(in the rows, 128 means zero)
Known rows, with every way that one mark hangs from another:
{K_141 K_330 {K_969 {K_298 K_49} K_856}}: [139  88 144 152 100 129 168 131 124 140 127 115 151 122  82  63 168 163
 129 139  89 183 132 114 128 130  95 126  97  70 157  57 153 131 112  81
 141 139 124 121  66  91 155 154 101  90 180  60 165  96 168  74 157 104
 158 109 143 148 131]
{K_969 {K_298 {K_49 K_4}}}: [133  99  81 144 109 133 148 118 114 132 170 126 148 107  79  68 154 155
 123 133 110 152 134 103 121 118  96 134 129  82 137  93 183 141 130 103
 153 138  94 128  66 107 169 160  93 156 180  79 172 100 125  83 156 119
 138 107 128  99 127]
{K_4 {K_49 {K_298 K_937}}}: [135 123  88 145 105 144 140 117 130 118 131 141 136  90 174  93 126 107
  98 135 122 140 129 102 120 126  94 128 135 104 162 112 152 134 111 126
 143 145 117 124  71 102 173 169  73 128 110  90 178 101  65  67 154 114
 116 106 138 106 118]
{K_298 K_937 K_969}: [142 157  99 160 112 118 191 111 125 129 156 115 134 134 107  86 120 126
 104 139 127 168 141 107 116 115  99 136 151  71 124 118 142 138 108  98
 146 124 101 125  70 120 159 169  90 107 133  81 161  88  44  83 140 124
 138 106 123 141  82]
{K_978 {K_141 K_969}}: [131  96 128 147 129 136 177 102 132 138 165 117 139  71 134  83 140 155
 124 147 113 122 131 112 122 147 136 142 117  94 158  90 132 150  99 133
 146 130  88 112  74 131 161 145 102  86 158  84 160 107 123  70 140 104
 156 113 141 171  95]
{K_978 {K_141 K_330 {K_969 {K_298 K_937} K_856}}}: [143 107  97 154  93 126 186 110 158 151 131 117 143 105 112  62 134 172
 110 136 111 156 134 107 120 134 130 140 102  73 172  55 136 134  94 100
 143 142 106 106  68  88 157 136 102 102 168  64 151  98 156  68 153 102
 156 111 152 160 102]
{K_49 K_4 {K_298 {K_937 K_995} {K_969 K_856}}}: [141 123  73 129  85 126 157 114 119 123 112 114 128  74  67 107 127 138
  72 137 129 168 139 110 122 112  96 135 143  97 126 123 136 133 115  58
 154 138 100 145  72  98 186 169  86 154 188  42 177  97 121  77 150 122
 126 104 135  69  48]
{K_141 K_330 {K_969 {K_298 {K_937 K_995}}}}: [145  77 118 146 121 129 160 111 141 136 117 103 145 121 115  67 142 141
 130 145 102 191 120 105 124 144  90 136 107  83 155  61 158 139 112 117
 136 135 114 120  65  99 155 129  97  77 133  84 159  95 145  75 149 100
 139  91 143 156  93]
{K_978 {K_141 K_330 {K_969 K_856}}}: [134  98 139 155 113 132 176 112 142 144 129 118 142  73 118  80 155 164
 116 145 101 143 131 116 119 142 135 138 104  90 161  74 113 143  94 112
 142 130  97 118  74 112 157 146 111  85 173  60 152 106 165  65 145  96
 171 115 155 169 102]
{K_995 {K_937 {K_298 K_969}}}: [144 145 151 139 127 124 159 104 102 115 168 113 126 112 118  89 150 131
 116 143 114 159 121 118 117 137 102 132 132  91 127 138 168 152 110 118
 145 127 117 136  67 118 154 164  69 111 156  83 161 101  83  86 153 132
 144  97 152 168  46]
{K_141 K_330 {K_969 {K_298 K_49 K_937} K_856}}: [143 103 110 156  90 123 177 131 152 141 131 120 146 144  94  57 153 157
 121 132 101 195 135 107 126 126  93 127 103  63 168  51 147 127 109  79
 143 139 119 123  66  95 154 157  96  95 175  54 157  88 126  73 156 100
 141 105 130 144 136]
{K_330 {K_141 K_969}}: [128 105 140 172 127 138 142 100 150 125 171 124 132  67 177  98 135 136
 129 143 106 132 134 114 124 131  99 136 126  92 171  83 142 147 121 118
 141 124  93 100  69 133 158 173 100  89 146  89 167  98 118  72 147 116
 176 107 120 171 102]
{K_937 {K_298 {K_49 K_4} K_969} K_995}: [143  99 156 118  96 129 153 113  88 105 165  88 132  92 100  80 156 147
 102 148 119 179 119 102 125 116  94 125 141  92 109 133 173 146 121  75
 154 122  86 129  72 122 167 163  97 124 201  58 176  95 116  88 141 121
 128  99 145 129  42]
{K_969 {K_298 K_49 K_937} K_856}: [145 133  57 155  76 117 168 130 153 139 169 123 147 144  57  56 134 154
 115 126 124 158 139  92 120  93  97 132 122  64 160  80 167 118 122  55
 151 141 101 124  61 100 158 167  78 147 148  50 165  91 118  86 157 117
 141 113 118  94 133]
{K_4 {K_49 {K_298 {K_937 K_995} K_969}}}: [142 132 106 140  96 135 147 116 110 114 114 119 140  97 161  93 123 108
  81 140 124 160 127 104 122 125  93 128 145  96 152 119 156 137 108 111
 141 144 114 129  70  96 172 165  81 123 116  77 183  95  76  71 146 122
 113 103 143  91  63]
{K_330 {K_141 {K_969 {K_298 K_49} K_856}}}: [135 111 124 169  97 132 142 116 156 133 171 123 140  92 130  71 143 157
 127 134 105 154 140 107 128 109  95 129 118  72 183  60 161 135 128  69
 145 138 100  95  64 113 156 178  96 121 172  66 169  96 153  76 157 121
 177 112 115 130 119]
{K_141 K_330 {K_969 {K_298 {K_49 K_4}}}}: [135  74 129 147 115 137 157 120 118 135 137 117 146 114 111  70 176 160
 129 138  88 184 132 116 127 141  97 130 103  82 152  66 161 140 115 122
 144 139 117 129  69  96 160 149 110  98 199  77 166  97 136  71 155 102
 142 102 139 161 122]
{K_856 K_969}: [133 128  87 154 136 129 168 107 119 119 132 112 139  84 167  95 140 135
 132 141 110 135 127 108 117 112  83 135 149 100 136 107 142 147 117 137
 145 120  95 114  67 124 163 150  97 130 135  83 165 104 109  74 134 111
 157 108 129 168  83]
{K_937 {K_298 K_49}}: [139  98 147 132 108 129 149 112 118 113 181 114 133 103 137  81 154 142
 128 145 115 140 118  99 120 116  94 121 134  95 130 122 173 138 122  97
 152 124  95 120  68 139 159 165  79 116 153  79 170 103  94  87 153 116
 147 109 144 143 107]
{K_969 K_298}: [137 105  94 150 123 127 162 111 126 133 161 123 149 101  99  65 133 145
 130 133 113 135 128 105 120 116  95 135 124  85 136  94 177 135 127 117
 143 139 107 118  62 106 161 138  81 139 131 100 173 108 139  85 155 125
 159 104 144 118  96]
{K_298 K_49 K_969}: [134 136 132 156 111 121 170 120  88 129 163 110 146 132 113  85 155 140
 117 142 113 166 138 110 119 116  98 125 148  65 129 116 153 142 117  91
 148 122 102 131  71 133 157 183 100 102 153  71 168  93  70  84 141 120
 143 111 129 128 113]

Rows:
[146  99 168 126 107 121 155 105 102 106 146  84 130  87 112  81 134 138
 113 153 121 164 113 104 122 118  87 124 139  97 113 133 170 142 117  90
 145 122  95 121  68 119 157 144  91 100 150  78 174 105 127  93 142 129
 151  99 159 140  21] | {K_937 {K_298 K_969} K_995}
[144 122  31 134 101 125 162 109 124 122 142  95 148 117 127  75 142 147
 115 135 122 178 131  90 121  99  75 136 148  86 152  83 181 141 126 100
 150 131  79 117  65 105 172 147  94 155 166  63 169  90 119  76 140 107
 115 101 111 122  88] | {K_856 {K_969 {K_298 {K_49 K_4} {K_937 K_995}}}}
[142 108  95 153 103 125 167 117 143 135 170 116 144 149 100  61 139 147
 134 138 115 172 136  99 131 127  98 130 116  72 165  72 168 133 115 112
 144 136 107 112  67 115 158 159  89  84 151  91 163  90  87  78 154 107
 125 101 112 150 141] | {K_141 {K_969 {K_298 K_49 K_937}}}
[140 131  72 141  83 128 174 119 120 129 124 128 121  89  77 111 122 140
  76 128 127 157 145 117 122 111  98 133 141  88 126 123 139 133 111  73
 155 140 111 149  73  91 185 180  87 144 192  47 174  97  93  75 156 121
 121 108 130  85  76] | {K_49 K_4 {K_298 K_937 {K_969 K_856}}}
[133  99  53 134 111 137 150 104 135 120 136 139 126  74 116 111 130 128
 100 132 121 149 135 108 119 125  97 137 134 109 139 122 149 137 116 108
 152 142  97 146  72 111 187 161  73 150 169  81 170 102  87  71 156 111
 130 102 128  99  97] | {K_49 K_4 {K_298 K_937}}
[147  91 116 146  90 123 161 127 146 138 118 102 149 133  77  60 156 158
 121 139 102 197 128 102 126 127  91 128 100  68 171  47 152 126 114  69
 140 136 114 123  65  92 156 150  97  87 161  45 160  84 154  75 153  99
 142 101 138 129 121] | {K_141 K_330 {K_969 {K_298 K_49 {K_937 K_995}} K_856}}
[134 124 135 146 105 140 148 121  86 119 120 132 141  81 167  97 137 114
  96 136 113 145 130 116 122 125  95 122 138  96 145 122 157 139 109 124
 142 142 126 126  72  96 172 172  90 127 133  93 186 107  86  69 153 124
 128 107 150 105  74] | {K_4 {K_49 {K_298 K_969}}}
[141  85 128 155 108 126 162 125 135 146 120 121 146 101  96  67 149 159
 125 138  91 169 129 118 127 136  94 129  94  76 156  61 145 134 110  96
 133 141 126 116  64  80 155 139 103 100 168  74 165 104 169  73 159 107
 167 105 148 162 109] | {K_141 K_330 {K_969 K_298 K_856}}
[141  78 146 123 110 131 137 107 116 105 159  93 139  86 113  78 160 142
 128 152 118 152 110  93 121 117  90 124 131 101 133 123 181 139 128  90
 147 121  82 122  67 137 158 155  81 113 151  71 171 104 136  90 146 115
 137 101 149 127  73] | {K_937 {K_298 K_49} K_995}
[139 152 127 133 102 123 153 121  98 118 177 116 124 115  91  83 168 148
  93 139 114 175 128 114 121 126 107 128 133  83 130 133 164 144 113  84
 152 131 113 145  69 109 162 188  79 149 228  46 166  96  91  84 156 128
 142 107 135 143  77] | {K_995 {K_937 {K_298 {K_49 K_4} {K_969 K_856}}}}
[146 138  43 151 113 121 177 105 139 127 142 111 145 125 146  75 115 139
 123 131 120 151 132  96 119 105  74 137 144  85 154  90 166 138 120 123
 141 128  97 101  62 102 162 140  87 141 119  91 167 100 112  76 144 114
 138 102 121 152  97] | {K_856 {K_969 {K_298 K_937}}}
[137 103 133 168 123 137 150 100 153 131 170 123 140  82 171  81 129 143
 130 136 103 139 133 108 128 130  94 137 122  85 177  70 167 144 127 118
 139 140 104  86  65 114 156 162  96 115 145  97 169 101 134  75 157 123
 175 102 126 154  99] | {K_330 {K_141 {K_969 K_298}}}
[129 131 115 148 109 129 166 119  85 126 169 113 138 111  96  87 162 146
 108 142 112 173 144 113 121 114 106 130 149  74 117 121 155 148 117 100
 157 122  97 136  75 121 168 181 108 125 200  57 174  90  79  78 141 120
 132 113 125 118 101] | {K_298 {K_49 K_4} K_969}
[135  94 109 143  95 134 167 119 127 152 145 117 147  90  98  63 171 186
 111 137 100 164 139 114 124 135 134 137 100  82 164  58 136 139  99  93
 150 144  97 121  72  92 163 150 115 116 221  49 158  99 176  66 155  98
 149 113 152 138 128] | {K_978 {K_141 K_330 {K_969 {K_298 {K_49 K_4}} K_856}}}
[141 113  67 128 102 131 163 104 114 119 119 112 128  77 106 109 130 130
  84 139 129 182 135 112 123 128  91 138 149  97 121 126 145 141 116  89
 153 139  96 147  74 108 185 164  87 144 172  66 173  97  90  76 148 116
 116  98 133  82  54] | {K_49 K_4 {K_298 {K_937 K_995} K_969}}
[138  76 138 152 126 132 162 113 128 135 119 120 147 105 124  70 155 148
 139 142  89 171 123 118 125 148  95 130 103  85 150  64 154 139 108 132
 137 138 129 113  67  96 155 128 100  81 146  99 163 103 146  74 157 107
 158  95 153 169 103] | {K_141 K_330 {K_969 K_298}}
[141 128  45 143  82 122 161 130 144 139 168 131 142 128  44  61 137 158
 102 124 122 157 142  95 122  96  99 135 125  73 148  84 167 125 124  60
 154 137  93 136  64  94 170 178  85 166 195  46 169  88 120  84 160 119
 133 111 117  88 133] | {K_969 {K_298 {K_49 K_4} K_937} K_856}
[143 110  99 161  97 127 145 106 173 129 152 110 137  88 123  75 118 146
 114 136 116 155 135 100 127 111  92 140 120  80 184  61 159 136 124  67
 141 136  90  91  62  98 159 162  93 116 151  66 169  89 164  77 151 120
 166 103 117 127  87] | {K_330 {K_141 {K_969 {K_298 {K_937 K_995}} K_856}}}
[142 112  46 134  80 123 151 124 140 134 155 112 144 112  42  61 142 156
 104 131 126 166 136  90 121 101  92 136 127  79 150  80 167 125 129  51
 152 141  85 138  63  92 170 159  86 161 184  34 172  90 151  83 152 114
 132 107 122  70 110] | {K_969 {K_298 {K_49 K_4} {K_937 K_995}} K_856}
[137 110  79 147 106 130 148 113 144 121 159 105 144 126 100  81 147 130
 123 146 126 169 127  86 115 115  98 136 138  84 150 100 154 137 123  94
 149 120  85 136  70 138 162 171  81 110 123  64 161  86  91  82 139 105
 124 105 117 106 113] | {K_298 K_49 {K_937 K_995}}
[149 114  57 143  92 117 153 118 161 134 151 111 147 108  48  62 116 146
 110 134 125 152 128  93 120 101  90 138 125  82 150  86 159 123 125  60
 141 135  95 122  58  91 162 145  82 148 127  54 170  97 160  85 154 122
 156 103 133  92  77] | {K_969 {K_298 {K_937 K_995}} K_856}
[145 138  95 149 110 117 172 106 124 120 139  99 139 121 100  82 123 127
 101 149 129 181 133 101 115 119  96 138 152  78 123 115 145 136 115  94
 147 122  93 127  69 122 159 157  92 103 124  70 165  87  90  84 133 120
 134 100 129 122  49] | {K_298 {K_937 K_995} K_969}
[136 119 100 173 102 131 148 103 172 130 180 119 141 118 162  76 133 143
 128 135 114 165 141 101 128 122  96 133 128  70 180  57 171 139 121  94
 145 137  98  94  65 126 158 183  90 104 148  78 163  86  99  75 153 116
 144 102 105 142 127] | {K_330 {K_141 {K_969 {K_298 K_49 K_937}}}}
[131 113 137 170 116 135 144 110 158 127 168 127 130  66 150  93 134 146
 122 139 106 140 135 112 124 120 100 137 121  87 172  78 134 140 121  88
 144 128  95 102  66 118 158 178  98 105 167  70 168 100 143  72 149 118
 190 115 120 155  97] | {K_330 {K_141 {K_969 K_856}}}
[142 143  71 139  83 119 168 128 118 126 153 102 139 123  48  85 143 146
  82 143 129 188 143 102 121 102 100 135 148  66 130 108 141 131 120  43
 159 122  83 145  71 108 169 188 101 135 205  19 167  78  94  81 137 114
 127 110 113  91  87] | {K_298 {K_49 K_4} {K_937 K_995} {K_969 K_856}}
